In the rows, zero is written as 128.
Known rows, with every step that occurs
j, d, u: [124 159 152  87  97 145 110 115  98 144  98  96 148 155  97 150 146 111
 161 126 145 211 185 152 130  95 113 100 161 133 117 135 132 140  76 155
 179 152  78  75  99 160 149 135 136 174 130 176 182 103 128 177 109 168
  77 149 146 125 126  96 134 136 124 126 129  93 156 172]
s, t, j, d, u: [101 169 118 147  95 135  92  93  83 125 108  91 143 122 109 144 154 144
 185 105 118 210 171 126  98 107 106 115 144 125  94 169 159 160  24 113
 180 131 110  99  84 185 132 115 106 209 142 158 177  79 144 160  90 150
 102 153 169  88 127  90 124 153 129 125 114 106 150 175]
u, z, j, t, v: [165 194 148 134  82 134 135 129 115 169 130 123 134  93 103 142 138 132
 158 160 142 108 144 136 108 118  84  22 127  82 163 127 162 140 109  96
 100 137  85  91 139 149 124 158 118 165 181 160 152  97  81 125 121 114
 117 143  99  88  89 130  90 128 110 112  78 158 158 181]
j, z, u: [127 149 145  96  89  97 154 135 119 159 127 106 144 141  79 131 156 127
 145 147 189 142 132 127 144  95  73  55 141 154 163 124 151 138  99 107
 133 155 135  87 107 152 114 134 107 153 131 198 148  91  84 161 112 143
 112 144  85 110 105  99 118 138  98 137  83 122 144 137]
t, j, z, u: [128 138 133 110  83 101 150 103 140 144 137 105 141 128  90 135 155 149
 164 130 191 164 130 104 120 102  68  64 144 137 153 151 174 138  65 113
 150 171 146 102 111 159  96 132  91 163 150 178 140 102  76 131 103 145
 104 147  94  86 109  89 112 151 103 128  66 124 161 150]
u, z, j, d: [164 199 144 119  73 141 124 136 104 168  98 136 131 119  91 145 151 156
 161 109 153 185 159 125  88  85  91  78 119  98  91 157 169 139  84 125
 144 183  94 104 140 196 135 141 118 162 144 182 189 120 158 156 105 101
  94 143  99 116 107 107 149 154 123 128 108 127 177 184]
d, j: [134 124 135  97 107 143 161 130  94 164 124  98 149 178 119 123 150  78
 143 146 162 150 173 160 114 105 114 103 137 136 126 114 113 122  46 144
 169 132  90  91 135 121 159 138 135 168 145 140 144 105 145 152  95 167
  86 145 113 128 105 118 116 119 100 130 111 135 146 160]
d, u, z: [124 164 145 128 136 131 139 155 100 162  70  89 113 154  79 125 139 127
 160 136 118 195 172 143 112  94  91  76 148 131 112 143 120 142  66 131
 134 131  67 108 122 143 144 129 135 155 166 137 136  87  72 168 126 131
  79 139 135 130 122  80 119 150 126 135 106 121 150 167]
z, u, d, j, t, s: [156 160 146 154 138  94 128 103 105 129 239 134 131 160 105 115 133 121
 141 150 202 242 134 132 193 109 104  70 124 124 192  92 144 134  67 145
 141 138 102  47  71 150 132 137 139 168 155 163 172  96 138 116 140 158
 122 144  55 126 109 140 152 114  61 120  90 158 148 143]
v, t, j, z, u: [107 153 139 114  99 112 156 119 163 129 151 116 103 126  64 130 161 137
 167 138 184 153 148 109  88 104  68  51 161 137 164 144 183 134  92 103
 121 156 135  95 133 156 101 137  70 156 153 177 121 120  97 122 103 105
 110 153  99  80 117  90  94 156  89 150  82 125 159 153]
z, u, d, j: [137 160 140  96 136 103 160 144 100 147 178 128 151 167  97 122 142 101
 165 161 213 212 150 129 162 110 131  82 148 127 169 103 126 132  67 173
 146 157  73  52  93 173 141 122 136 165 156 162 164 106 158 157 127 164
  91 152 103 117 121 133 118 150  92 130 103 158 152 141]
u, d, j: [150 158 137 112 133 123 145 132  99 155 143 106 127 185 113 120 138 100
 162 149 161 196 156 149 146 103 140  92 140 121 151 112 127 129  26 160
 154 157  79  69 100 147 150 121 138 159 134 132 169 104 144 163 116 173
  97 145 105 138 109 124 121 111  93 132 125 150 151 134]
v, t, s: [148 144 168 139 103 121 129 133 135 139 135  98  93 180  92 130 164 141
 159 142 135 164 170 139 119 104  94  94 157 108 143 102 164 129 115 135
 123 152 112  97 128 130 118 111 122 156 160 150 140 123 133 121 114 114
 122 140  71 141 103 104 160 117 107 115 114 122 145 187]
d, u, z, j, t: [124 183 145 129 122 124 137 138  99 145 127 133 115 104  97 137 121 131
 171 135 143 170 151 129 151 110  64  48 155  95 119 145 157 138  88  96
 121 129  70  82  95 152 141 161 129 164 182 138 159  94  86 108 139 132
 107 140 117 106  99  87  83 134 119 133  98 116 151 145]
j, t, v, u: [147 169 180 114  87 126 110 100 126 164 116  98 133 143 123 126 158 110
 128 166 141 108 167 168 139 104 139  32 157 126 183 126 145 124  88 104
 143 125 102  64 140 142 104 137 139 187 173 183 126  97 105 142 108 131
 127 156 100  95  97 147  91 119 109 140 113 149 124 193]
s, t, v: [138 188 156 134  83 133 111 146  98 163  79  75 134 145 110 158 161 119
 148 142 119 102 160 135 100 102 133  98 133 119 166 126 120 153  41 116
 149 118 103 100 130 153 115  94 119 204 136 158 147  83 118 172  93 117
 132 152 129 105 102 142 115 135 117 123 103 140 120 175]
s, t: [135 167 152 151  95 132 123 139  95 146  99  84 111 151 121 147 160 103
 157 136 114 133 169 148 145 103 141 112 126 128 140 141 131 146  51 107
 147 127  99 111 113 140 123  96 131 199 142 154 140  80 117 153 102 124
 120 151 119 117 110 117 131 137 105 119 112 127 132 160]
t, s: [151 148 140 149 110 117 120 121 102 139 118 104 115 172 124 147 157 140
 141 134 132 175 158 144 131  95 118 102 131 111 132 118 133 126  57 134
 141 156 114 102 124 114 119 107 147 166 150 159 134  99 135 140 101 155
 123 143  81 148 105 112 159 123 100 106  85 136 143 184]
z, u, d: [148 187 154 121 128 112 150 145 112 142 147 122 133 147 100 151 139 111
 161 147 188 209 147 144 178  97 126  59 144 124 161 121 138 136  85 154
 137 162  98  77 110 196 105 106 131 154 173 169 167  93 119 156 117 128
 110 155  84 127 119 129 131 158 116 135 108 137 158 151]
t, v: [142 165 160 100  86 154 128 133 110 160  95  94 156 154 114 166 156 104
 149 152 137 115 179 167 124 107 120  94 140 119 175 115 120 138  79 143
 137 136  81  97 149 144 114 123 132 165 153 170 147  95  84 178  94 156
 104 151 114 122  95 147 112 127 110 122 106 143 153 187]
j, d: [160 156 144 115  71 142 115 112  93 152 116 103 153 159 104 147 166 141
 156 107 130 174 168 155 124  86 109  97 133 139 138 141 144 142  63 129
 161 178  97  85 130 146 141 128 129 170 153 181 171 109 140 176  95 157
  96 146 115 133 103 122 155 120 104 126 147 126 157 181]
u, z, j: [164 189 155 141 102 130 148 161 119 177 102 136 123 130 107 144 142 137
 161 126 147 157 146 133 121  94  75  63 137 107 114 145 144 136  98 123
 116 164  82 125 144 173 128 134 113 159 172 143 156  98 119 129 111 111
 114 152 104 113  92  93 119 146 134 128  86 136 163 166]
s, t, v, u, d: [127 205 187 154 115 126  65 144 110 151  85  81 137 134 126 143 157 125
 145 162 127 160 179 154 117  92 167  86 153 109 165 153 135 151  42 146
 143 139  94  84 128 174  92  91 117 186 143 165 138  75 128 141  99 128
 126 167 127 117 112 151 103 130 145 147 130 160 103 183]
v, u, d, j: [140 150 159 126 146 139 117 131 112 159 126 118 128 184 126 115 156  83
 158 146 172 207 166 168 132 104 172  86 163 131 133 139 121 120  50 170
 162 159  72  50 120 156 161 114 133 155 162 152 139  93 171 139 123 164
  99 161 113 127 113 121 108 120 107 153 148 152 121 166]
t, v, u, d: [145 197 183 121 117 139 105 132 121 159  94 103 140 163 124 142 161 109
 148 169 143 180 169 168 115  95 154  67 170 103 187 136 141 136  71 174
 136 163  83  66 143 173 109 103 120 154 176 172 154  94 112 160 106 163
 119 166 103 120 105 153  93 129 131 146 136 154 124 196]

Rows
[137 123 138 103 106  93 178 133 105 161 151 120 145 150  77 119 152 110
 148 159 214 155 125 109 119  94  84  64 143 169 153 102 116 138  64 132
 161 148 108  73 107 143 146 150 110 146 115 188 141 110 112 155 106 144
  95 136  85 107 104 107 107 128  63 142  74 125 143 129]	d, j, z, u
[110 172 128 147  78  94 138 125 121 141 143  98 134 107  90 136 157 141
 166 135 161 152 122 103 113  92  82  73 130 129 138 154 162 155  37  92
 157 132 150 116 103 166  81 120  88 202 134 185 143  89  94 131 105 130
 125 149 116  65 124  82 113 151 105 140  59 124 141 139]	s, t, j, z, u
[159 163 118 117  68 145 131  76 117 130 115 111 135 143 101 145 172 137
 170 110 147 196 160 155 102  99 119 105 138 113 126 151 163 147  43 133
 170 162 130  95 135 159 125 143 112 193 150 152 179 119 154 155  80 155
  83 159 136 104 110 116 131 129 112 126 127 130 168 200]	t, j, d
[150 186 150 144  91 136 112 117 115 177 109  89 112 120 116 102 163 141
 132 147 125 105 167 166  92 111 116  18 148 111 186 138 149 131  81 104
 129 130 100  79 153 143 114 135 120 157 161 191 100 100  80 158 126 107
 131 144  97  85 112 138 103 106 118 140 110 166 124 209]	j, t, v, u, z
[127 163 161  89 114 119 107 120 115 166 111  99 151 180 109 111 147 103
 127 171 174 158 162 153  95  79 139  63 180 123 175 118 128 142  34 168
 156 162 104  53 114 138 138 131 118 144 118 168 119 109  83 138 111 187
  90 152 108 109  96 151  69 121 109 150 125 144 116 138]	t, v, u, d, j, z
[159 186 137 152  94 114 145 137 113 164 144 133 111 113 103 131 135 121
 157 131 141 143 131 144 142 116  71  44 116  95 132 146 170 128 101  92
 115 147  89 112 131 150 126 150 125 169 171 149 145  82 113 110 119 105
 129 148  82  92 100 120 120 117 101 124 106 151 159 155]	u, z, j, t
[122 194 162 120 111 133 122 137 107 157 114 121 131  93  77 146 132 117
 165 162 141 114 137 143 111 112  71  37 145  91 155 129 149 153  90 109
 109 125  63  74 119 174 139 163 119 163 183 152 155  82  43 123 140 138
 121 136 136  97  99  98  79 141 115 125  83 133 162 165]	d, u, z, j, t, v
[132 183 166 141 129 112 133 173 110 162  78 125 124 128  83 141 133 130
 178 145 147 170 159 127 116  88  88  78 160 101  97 140 142 141  99 126
 142 143  65 113 108 175 139 150 122 152 173 134 143  94 115 138 131 130
 101 140 142 131 109  72 104 155 140 134 104 109 150 155]	d, u, z, j
[133 161 127 112 106  92 144 133 122 140 140 109 134 141  89 132 152 140
 156 160 185 189 122 129 186  89 102  56 139 139 181 137 140 145  70 156
 133 180 117  81 101 185  98 122 101 144 127 181 153  84  78 147 113 142
 115 149  59 115 106 119 126 150 100 136  98 132 141 124]	j, z, u, d
[119 180 102 128 111 103 133 114 125 130 153 118 133 134  88 131 153 147
 156 142 187 216 123 112 135 111  78  63 151 133 168 148 171 145  36 144
 123 174 139  88 107 181  87 127  91 145 159 159 164  86  88 137 111 165
 106 155  93  86 115 117 103 161  86 137  84 141 160 131]	t, j, z, u, d
[156 182 199 104  73 134  97 127 133 152 148 130 147 100 112 135 142 111
 139 164 155  98 163 139 139 108 132  49 149 106 173 135 162 121  88  87
 139 141  85  74 141 163 102 149 128 190 179 182 141  91 106 112 106 142
 144 161 117  88  82 148  57 113 123 141 106 132 136 189]	z, j, t, v, u
[120 182 101 166 117 159 118 109 134 141  96 104 103 130  67 130 159 164
 190 109 123 212 211 137   8 103  65  65 169 107  93 155 181 148  94 130
 130 163  89  79 128 185 143 144  81 160 162 139 162 120 120 145 121 112
  73 143 154  87 131  73 131 161 135 138 129 105 176 194]	v, t, j, d, u, z
[125 178 170  83  92 127 114 129  98 138 102 135 162 122  83 165 136 113
 161 130 154 204 177 138 142  72  91 103 154 120 113 152 152 143  79 128
 164 167  82  87 107 189 145 156 128 182 145 167 174 109 172 150 111 168
  93 143 139 129 110  98 107 150 142 123 113 101 164 162]	z, j, d, u
[133 146 114 121 104 132 133 131  92 163 109  98 143 182 113 115 144  97
 157 151 164 186 150 153 143 106 112  83 143 127 149 124 115 144  30 158
 156 167  90  82  96 137 151 125 120 142 114 149 149  83 102 153 114 178
  80 142  96 123  90 119 108 103  91 136 106 144 127 109]	u, d, j, z
[127 109 136 104  89 124 153 124  98 171 113  98 145 177  97 119 154  97
 153 136 157 127 141 123 107  95 101  92 148 141 139 120 111 135  37 120
 166 153 103  74 107 112 150 143 122 150  90 163 144  94 102 147 118 174
  90 132 102 113  99 109 105 102  89 120 102 129 135 130]	d, j, z
[147 171 130 130 137 101 146 114 100 139 214 129 142 153  89 114 131  86
 151 160 214 207 122 146 177 119 103  38 133 139 189 108 133 132  83 135
 148 138  84  40  85 167 152 145 139 174 151 159 160  89 134 136 130 154
 122 153  78 105 123 129 121 130  76 128 107 161 157 139]	z, u, d, j, t
[147 179 165 132 132 122 108 137 127 154  92 113 110 163 127 137 147 115
 152 148 146 203 165 172 163 103 149  70 170 123 142 155 143 132  64 150
 143 183  86  89 138 165 105 106 129 160 177 157 131  78 150 151 120 147
 109 162 103 117 115 122 123 127 118 149 143 145 127 177]	v, u, d
[117 180 175 135 133 125  98 135  94 162  98  89 152 173 127 119 164  99
 159 163 155 155 169 155  98  99 158  85 162 117 154 135 130 156  21 151
 165 125  72  53 111 162 136 104 131 178 147 170 140  88 145 127 118 165
 113 158 129 106 115 148  97 135 110 143 131 156 102 172]	s, t, v, u, d, j
[176 182 145 164 101 102 122 121 102 163 177 140 107 121  92 120 131 159
 160 121 136 173 118 124 147 110  57  61 120  78 126 133 176 133  85  94
 120 137  99 103 103 151 106 137 153 164 160 138 152 101 116  93 121 118
 128 143  67 125  97 109 149 110 100 111  77 156 158 166]	u, z, j, t, s
[140 175 140 168 132 104 115 126 104 153 162 136 111 118  95 128 129 144
 155 139 137 192 130 123 155 110  62  51 139  87 120 133 164 135  85  93
 121 128  78 112  89 149 129 153 151 162 180 133 145  84 108 101 142 141
 113 139  96 127 108  75 118 127 108 118  71 126 143 158]	d, u, z, j, t, s
[147 179 141 112 123 125 120 115 102 144 205 114 163 143  86 142 148  87
 154 183 210 180 138 145 150 120 126  37 139 123 218  92 134 143  76 135
 136 129  87  37 112 160 144 145 130 168 168 181 182  88  93 148 137 159
 113 144  93  97 110 142  91 136  65 136  78 161 155 154]	z, u, d, j, t, v
[115 164 129  96  96 151 104  89 100 127 115 104 148 148 106 149 147 137
 177 120 140 245 192 134  94  99  94 114 171 114 106 159 160 156  48 125
 169 151 100  82 112 164 124 151 115 179 162 167 187 102 134 169 116 192
  78 153 165  94 124  87 127 158 119 118 120 102 170 179]	t, j, d, u
[133 142 174 112  98 137 104 100 110 164 138 102 158 161 103 106 167  78
 123 156 160 102 158 156 106 108 132  53 150 126 168 108 131 127  62 111
 156 119  92  49 140 121 148 153 135 174 165 176 129 103 108 142 121 153
 118 150 111  99  95 148  80  99  96 150 101 151 126 192]	d, j, t, v, u
[121 169 125 166 104 134 128 110 102 129 120  90 118 135 116 141 153 115
 174 120 123 165 151 122 127 116 120 113 127 114 118 170 151 153  27 101
 150 113 117 115 111 146 112 107 117 205 143 160 143  76 126 139  99 129
 118 149 133  96 119 105 129 139 112 119 110 137 148 168]	s, t, j
[143 162 195  99 104 141 101 133 140 166  76  92 150 159 109 136 166 110
 136 161 145 110 182 163 118 102 156  74 167 126 163 139 131 128  75 137
 146 142  96  82 155 143 109 114 117 171 167 177 109 110 102 160 109 152
 115 156 114 120 103 144  91 125 134 145 111 130 122 202]	t, v, u
